Each row was made from one path, in order. Every step used is in the known rows, and no mark comes twice. Write each row's path.
Known rows:
zivok kidi: [ 0.00  2.63 -1.53 -2.08  0.11  2.67  3.92 -3.21 -0.10 -2.82 -0.80  1.08
  3.25  1.80  0.80  1.31 -0.31  2.29]
fasupaf sadar tudel vibu zivok kidi: [-2.23  4.66 -5.45 -1.34  0.46 -0.15  2.30 -1.06 -1.20 -4.91 -1.66  3.75
 -1.16  3.16 -1.81  4.53  0.88  0.59]
vibu zivok: [-1.47  2.62 -3.02 -0.04  1.47 -0.31  2.42 -0.63  0.06 -2.21 -1.30  0.08
 -1.02  1.81 -0.65  0.37 -1.35  2.62]
nonok sadar tudel vibu zivok: [-2.55  3.09 -4.78  0.75  0.78 -1.84  1.80 -0.86 -1.93 -2.64 -3.05  4.09
 -1.86  1.32  0.39  3.63  1.50 -0.29]
tudel zivok kidi: [-2.29  2.67 -2.78 -1.74  1.19  1.58  2.68 -2.04  0.75 -3.01 -0.87  1.53
  3.28  0.70 -0.27  0.98 -1.71  1.85]
sadar tudel vibu: [-1.41  2.80 -3.10 -0.91 -0.11  1.14  3.04 -1.10 -0.65 -3.21 -3.65  2.83
 -1.55  1.39  0.65  3.18 -0.96  0.40]
nonok sadar: [-1.07  2.49 -1.92 -0.40 -0.58 -0.53  2.65 -1.49 -1.24 -0.79 -3.47  1.73
  0.59  1.05  1.60  2.89  1.86 -0.79]
zivok kidi tudel: [-0.87  3.41 -0.96 -1.36  0.72  3.66  3.39 -2.73  1.15 -3.98 -0.73 -0.76
  4.18  0.27  1.20  2.66 -2.21  3.50]
vibu zivok kidi fasupaf sadar tudel lufe: [-0.67  5.08 -4.45 -0.60  1.75  0.87  3.34  1.16  0.10 -7.21  0.66  1.52
 -2.58  3.77 -1.77  3.86 -0.98  2.47]
nonok sadar tudel vibu zivok kidi lufe: [-2.67  3.70 -3.91  1.11  1.10 -1.11  3.51 -1.94 -1.43 -4.73 -1.16  4.13
 -0.10  2.39  0.49  3.53  0.83  1.72]
fasupaf sadar: [-1.19  3.73 -2.54 -1.91 -0.97  0.38  2.71 -0.32 -0.53 -2.03 -3.59  0.88
 -0.98  2.55 -0.62  3.83  0.73 -0.75]
tudel zivok kidi vibu: [-1.92  2.63 -3.52 -0.44  2.13  1.86  2.62 -3.30 -0.07 -2.79  0.32  0.51
  4.26  0.81 -0.04  2.45 -2.47  2.37]
kidi tudel: [-1.54  3.09 -0.83 -0.36  0.48  2.55  2.67 -0.78  1.49 -2.79 -2.89 -1.78
  1.30 -0.22  1.25  2.91 -2.96  2.49]
tudel vibu zivok: [-2.23  3.22 -4.33 -0.50  1.34 -0.40  3.26 -2.12  0.10 -2.92 -2.30  3.51
  0.96  0.40 -0.66  1.64 -1.46  0.96]
fasupaf sadar tudel: [-1.16  3.56 -2.80 -1.36 -0.93  0.36  1.90  0.96 -1.12 -2.91 -3.65  0.58
 -4.01  3.57 -0.58  4.49  0.79 -0.25]
nonok sadar tudel lufe: [-1.04  4.68 -2.28 -0.08 -1.31 -0.48  2.36  1.63 -0.93 -2.97 -3.36  1.62
 -3.20  1.43  2.38  3.09  0.92 -1.58]
vibu zivok kidi fasupaf sadar: [-0.74  3.00 -4.26 -0.84  2.42  0.84  3.52 -1.50 -0.31 -5.19  0.69  1.53
  0.63  3.48 -2.59  3.68 -0.12  3.29]

Which path is each row?
[-3.14  4.36 -3.11 -0.71  0.41  0.40  2.57  0.60  0.03 -5.34 -1.49  1.07
 -1.90  3.96 -1.37  3.98 -0.86  1.58] : fasupaf sadar tudel zivok kidi lufe
[-3.05  4.00 -3.52  0.37  1.89  0.87  2.65 -1.44  1.55 -3.97 -2.17  1.19
  1.95 -1.10 -0.18  3.06 -3.45  2.40] : kidi tudel vibu zivok
[-1.19  2.38 -4.80 -0.12  2.55  1.30  3.62 -1.70 -0.58 -5.95 -0.32  3.59
 -0.55  2.41 -1.30  3.77 -1.42  3.38] : sadar tudel vibu zivok kidi fasupaf
[-0.93  2.39 -3.81  1.45  2.49  0.27  2.38 -2.27 -1.09 -1.79 -0.14 -1.04
  0.46  1.90 -0.29  2.34 -2.23  3.08] : kidi vibu zivok
[-1.68  5.67 -2.55 -0.41  1.64  1.74  3.14 -0.30  1.94 -5.59  0.67 -0.54
  1.81  0.26  0.43  1.01 -3.37  3.57] : vibu zivok kidi tudel lufe
[-0.40  3.21 -4.18 -1.82  0.71  2.42  4.33 -2.17 -0.95 -6.16 -1.23  3.93
  0.85  3.16 -1.43  6.60  0.37  1.19] : zivok kidi fasupaf sadar tudel vibu
[-3.02  3.73 -4.04 -1.08 -0.01 -0.35  0.87  1.72 -0.43 -3.14 -3.40  1.00
 -3.68  2.86 -1.49  4.10 -0.28 -0.46] : fasupaf sadar tudel zivok
[-1.14  2.32 -2.26  0.19 -0.38 -0.47  1.87 -0.28 -1.98 -1.58 -3.53  1.37
 -2.46  2.08  1.59  3.54  1.92 -0.17] : nonok sadar tudel
[-2.89  3.13 -1.72 -0.70  1.41  1.36  4.02 -1.57  1.45 -4.32 -0.44  1.09
  2.73  1.63 -0.26  0.94 -2.90  3.10] : tudel zivok kidi lufe
[-1.73  3.52 -2.74 -0.10  2.43  1.77  2.62 -1.92  1.10 -4.33  0.57 -0.72
  2.59  0.82 -0.36  1.36 -2.50  4.77] : vibu zivok kidi tudel
[-2.61  3.92 -4.05 -1.69  0.17  0.50  1.36  0.29 -0.61 -4.11 -1.98  1.60
 -1.49  3.20 -1.53  4.05  0.25  0.51] : fasupaf sadar tudel zivok kidi
[-2.70  2.20 -2.97 -0.37  1.04  0.50  1.26  0.96 -0.03 -2.85 -2.73  0.36
 -2.85  1.65 -0.31  1.78 -2.14  1.44] : sadar tudel zivok
[-1.49  1.63 -3.39 -0.64  2.32  2.21  2.62 -0.28  0.04 -5.18 -0.47  1.28
 -0.65  2.44 -1.05  3.30 -2.19  3.24] : sadar tudel zivok kidi fasupaf
[-0.96  2.87 -3.09 -0.87  1.79  0.80  3.09 -2.38 -0.02 -3.35  0.51  0.91
  1.72  2.17 -0.65  0.22 -0.83  3.65] : vibu zivok kidi
[-2.73  4.99 -4.43 -0.42  0.58 -0.23  3.55 -0.77 -0.64 -6.16 -1.14  3.29
 -1.58  3.89 -1.68  4.54 -0.23  1.68] : fasupaf sadar tudel vibu zivok kidi lufe
[-0.78  2.90 -4.68 -0.38  2.45  0.81  2.82 -0.42 -0.87 -5.89  0.55  1.40
 -1.73  4.33 -2.58  4.27 -0.07  3.70] : vibu zivok kidi fasupaf sadar tudel
[-1.95  3.48 -4.38 -1.16  1.49  0.65  3.85 -3.56  0.00 -3.91 -0.53  4.17
  3.30  0.67 -0.71  1.48 -0.97  1.82] : tudel vibu zivok kidi
[-1.69  3.03 -5.50 -0.03  1.84 -0.05  3.11  0.44 -0.88 -5.68 -2.20  3.18
 -3.32  3.21 -2.78  6.39 -0.46  1.18] : kidi fasupaf sadar tudel vibu zivok
[-0.57  4.63 -1.59 -0.92 -0.99  1.36  2.98  2.08  0.43 -4.16 -2.82  0.04
 -3.93  1.70  1.78  1.65 -1.98  0.17] : sadar tudel lufe
[-2.29  3.88 -4.74 -0.51  1.05  0.80  1.25 -0.83 -1.37 -3.84 -0.89  0.73
 -0.54  3.23 -1.35  5.44 -0.46  0.93] : fasupaf sadar tudel zivok kidi vibu
